Every row comes from one small tree of marks. Brackets hold a mark, then the marks that hang from it, in the order of their numbers. Every link used is in the known rows. Which tree was each row made from?
Known rows
{j919 j851}: [-5 -4 -3 -5  3  7 12  4 -9  5  4 -6 -1  4 -1  0 -6  2 -2  3 -2 -6  3]
{j632 {j776 {j102 {j610 {j58 j969} j851}}}}: [-10 -25 -20 -33  -3   7  23   0   1   6  20  23  40 -16  22 -11  -6  20
   0 -12  -2   8  21]
{j598 {j610 j102}}: [ -6  -6   3 -18  12   4  -2   5  -3  -4   4   5  14  -4  -2   4  -3  18
   8  10  -7  -1   1]
{j598 {j610 j851}}: [ -9  -4  -3 -22   8   6   6   4  -8  -6  12   7  11  -1  -1   7  -1  22
   7   7  -6   1   3]
{j102 {j610 j851}}: [-13   0 -13 -16  -6  18  18  -9  -1   3  17   9   9 -11  12   0  -1  19
  -3  -6   3  13   0]
{j598 {j610 j58 j102} {j919 j851}}: [ -2 -15   1 -26  31   2   8   9  -5  10  12 -12  26  -5   1   0  -9  26
   4   6 -12  -8  14]
{j102 j610}: [ -8   2  -6  -9  -2  10  12  -9   5   6   4   3   9  -3   8  -3  -1   7
  -6 -10   6  11  -2]
{j969 {j598 {j610 j851}}}: [ -3  -2  -2 -26  15   2  12   2 -13  -8   9  11   1  -8  -6   5  -3  27
  -1  15  -1   6  13]
{j744 {j610 {j58 j919} j598}}: [ 23 -19  -4 -24  -9   4   3  -8  14  -1   1   2   8   9  21  -8  13  13
  -4  -8  -7  -9  26]
{j969 {j598 j610}}: [  2   0   5 -18  18  -7   6   2  -7  -4  -3   5   0   0 -10   3  -2  15
  -5  11   1   4  10]
{j776 j102 j851}: [-17  -6  -2 -20   9  -3  17  12  -3  18   6   4  14 -14   6   3   8  -6
   2   5  -6  -2  -1]
{j610 j102}: [ -2  -4  -1  -4  -1   6  -3   0  -1  -1   4   4   3 -10   3  -1  -2   7
   5   7  -3   0   1]
{j969 j598}: [  5   2   1  -4   5  -4   6  -2  -5  -2  -4   5 -11  -5  -5  -1  -1   5
  -8   7   5   5  10]
{j598 j610}: [ -4  -2   4 -14  13  -2   0   5  -2  -2   0   1  11   6  -5   5  -1  10
   3   3  -4   0   0]
{j776 {j102 {j610 j58}} j851}: [-17 -11 -10 -33  10   5  28   2   7  25  17   9  32 -13  19 -10   9   4
  -7 -15  -3   3  10]
{j102 {j610 j58 j851}}: [ -5  -7 -15 -21  -4  15  17 -12   4   4  23  11  18  -7  17 -10   0  22
  -4 -16   0   7  12]
{j102 {j610 {j58 {j919 j851} j969} j598}}: [  0 -30 -22 -22 -12   8  26  -5   0   2   3  -3  16   5  26 -23 -19  27
  -2 -20  -2   0  41]
{j632 {j776 {j102 {j610 {j598 j919}}}}}: [ -1  -7  -9 -26  13   3  13   2   1  18   9   4  30 -12  19   5   0  17
 -10 -15   4   8  11]
{j598 {j610 {j58 j969} j102 j851} j919}: [ -7 -26  -8 -23  18  -6   2   8  -2  -5  11   0  29 -20  11   1 -14  36
  16   6 -16   5  19]
{j632 j776}: [ 5  1  1 -8  2  4  0  1 -7 -1  4 10 11  3 -4  1  2  6  0  2  3 -4  0]
{j58 j919 {j969 {j598 {j610 j102}}}}: [ -5 -17  -1 -23   7  -6   8   5  -3 -14 -10   5   5 -15  -4  -8 -17  30
  11  25  -1  10  27]
{j969 {j598 j919}}: [  5   5   4  -2  18 -11   5   0  -2   4  -6  -9  -6 -15  -6   6  -3   9
  -8  10   5   9   8]

Which tree is each row?
[ 13 -27  -9   0   6 -17  -4   3   1  -1  -6 -10  11  -3  19  -5 -11  15
   2 -19  -9  -1  27] : {j610 {j58 j969} {j598 j919}}
[ -5 -24 -10 -28   0  -4  11   4   1 -14   8   4  23  -4   7 -13 -11  33
  16   4 -10   0  32] : {j598 {j610 {j58 j919 j969} j851}}
[  4  -9  -4 -31  17  -2  11   0  -9  -7  16  12   9  -4  -2  -4   0  30
  -3   5  -5  -1  25] : {j969 {j598 {j610 j58 j851}}}
[ 10 -15  -5 -23  -3  10   7  -7   7   1  15   8  10  -2  14   3  15  10
  -3   0 -10  -4   5] : {j744 {j610 j58 j851}}
[ -3 -19 -12 -16  17  -5  30  -3  -2  11   0 -10  12 -13  10  -9 -19  21
 -13  -7   3  13  25] : {j102 {j610 {j58 {j969 {j598 {j919 j851}}}}}}
[ 12 -23  -6 -20  10  -9  13  -3   5  -2   0  -1   4 -20  15   7   2  19
  -4   9  -7  10  17] : {j744 {j610 {j58 {j969 {j598 j919}}} j851}}
[ 12 -17  -7 -10  14  -3   8   4  -7  11   8 -15   9   4  13  -3  -7  16
  -7 -15  -8 -13  25] : {j610 j58 {j598 {j919 j851}}}
[ 20 -22  -4 -21  13   3  11  -1   1  13   4 -14  10   6  20   7   7  11
 -11 -10 -11 -12  15] : {j744 {j610 j58 {j598 {j919 j851}}}}
[  2 -14  -9 -11  13 -11  17  -7   7   6  -5  -4  13 -17  12  -8 -13  20
 -10 -10   6  19  23] : {j102 {j610 {j58 {j969 {j598 j919}}}}}
[-11 -12 -20 -27  -6  15  20  -2  -2  10  19  13  16 -13  27   0  -1  18
  -6 -14  -2   9  15] : {j776 {j102 {j610 j598 j851}}}
[  1 -12  -6 -41  10   7  13  -1  -4 -10  18  13  14 -16   0 -14  -4  45
   6  19  -6   1  37] : {j969 {j598 {j610 {j58 j919} j102 j851}}}
[ 23 -22  -1 -19   9   3  -5  -4  10   7   4  -4  14  -8  24   6  10  17
  -3  -6 -12  -5  12] : {j744 {j610 j58 j102 {j598 j919}}}
[  4 -15 -13 -19  12   8  20  -5  -2  16  12 -11  18   1  22  -6  -8  23
 -13 -24  -2  -1  23] : {j102 {j610 j58 {j598 {j919 j851}}}}
[ -8 -28 -11 -32  -1   2   7   5   0 -14  12   9  26 -13  10 -14 -13  41
  21  11 -13   1  32] : {j598 {j610 {j58 j919 j969} j102 j851}}
[ -6 -11  -9 -21   5   3  16  -3  15  17  13   7  28  -7  18 -12   3   3
 -10 -17   0   6  13] : {j776 {j102 {j610 j58}}}
[  8 -17 -13 -33   3   6  13  -3   2  13  17  19  35   1  24 -11   4  16
 -12 -26   1  -3  24] : {j632 {j776 {j102 {j610 j58 j598}}}}
[-22 -23 -14 -35  -1  -2  33   4  12  16   6   5  35 -18  22 -20  -4  12
   4  -8  -3   9  26] : {j776 {j102 {j610 {j58 j919 j969}}} j851}
[-17  -9 -10 -28  16   1  26   5   0  28   7  -4  24 -21  25   7   3  11
  -7 -14  -2   9   7] : {j776 {j102 {j610 {j598 j919}}} j851}
[  0 -14 -10 -16  -3  11   2  -2  -2  -3  23  11  12 -13  11  -8  -1  23
   6   1 -10  -4  16] : {j610 j58 j102 j851}
[  4 -10  -5  -5  12   1   9   5 -12   9   1 -17   0   1   9   6  -9  13
  -5  -5  -5  -6  13] : {j610 {j598 {j919 j851}}}
[-26  -3  -8 -28   8   7  30   4   3  24  10   7  23 -17  14   1   6   0
  -5  -5   1   9  -2] : {j776 {j102 j610} j851}
[  9 -20 -16 -25 -13  13   4  -3  -2  -9  21  10  11 -11  20 -17  -3  38
   9  -2 -10  -8  40] : {j610 {j58 j919} j102 j598 j851}
[ -4 -16 -15 -18   9  -3  23  -8   1   2   7   2  13 -25  15  -6 -13  31
  -7  -6   3  21  25] : {j102 {j610 {j58 {j969 {j598 j919}}} j851}}
[ 10 -19 -10 -24 -10  20   3  -4  -3  -4  12  13   1 -10  24  11  10  21
   1   6 -12  -2   4] : {j744 {j610 j102 j598 j851}}
[  9 -19 -12 -16   6   5  -1   0  -5   1  20   1  13 -18  22  -2  -4  34
   4  -7 -13  -4  25] : {j610 j58 j102 {j598 j919} j851}
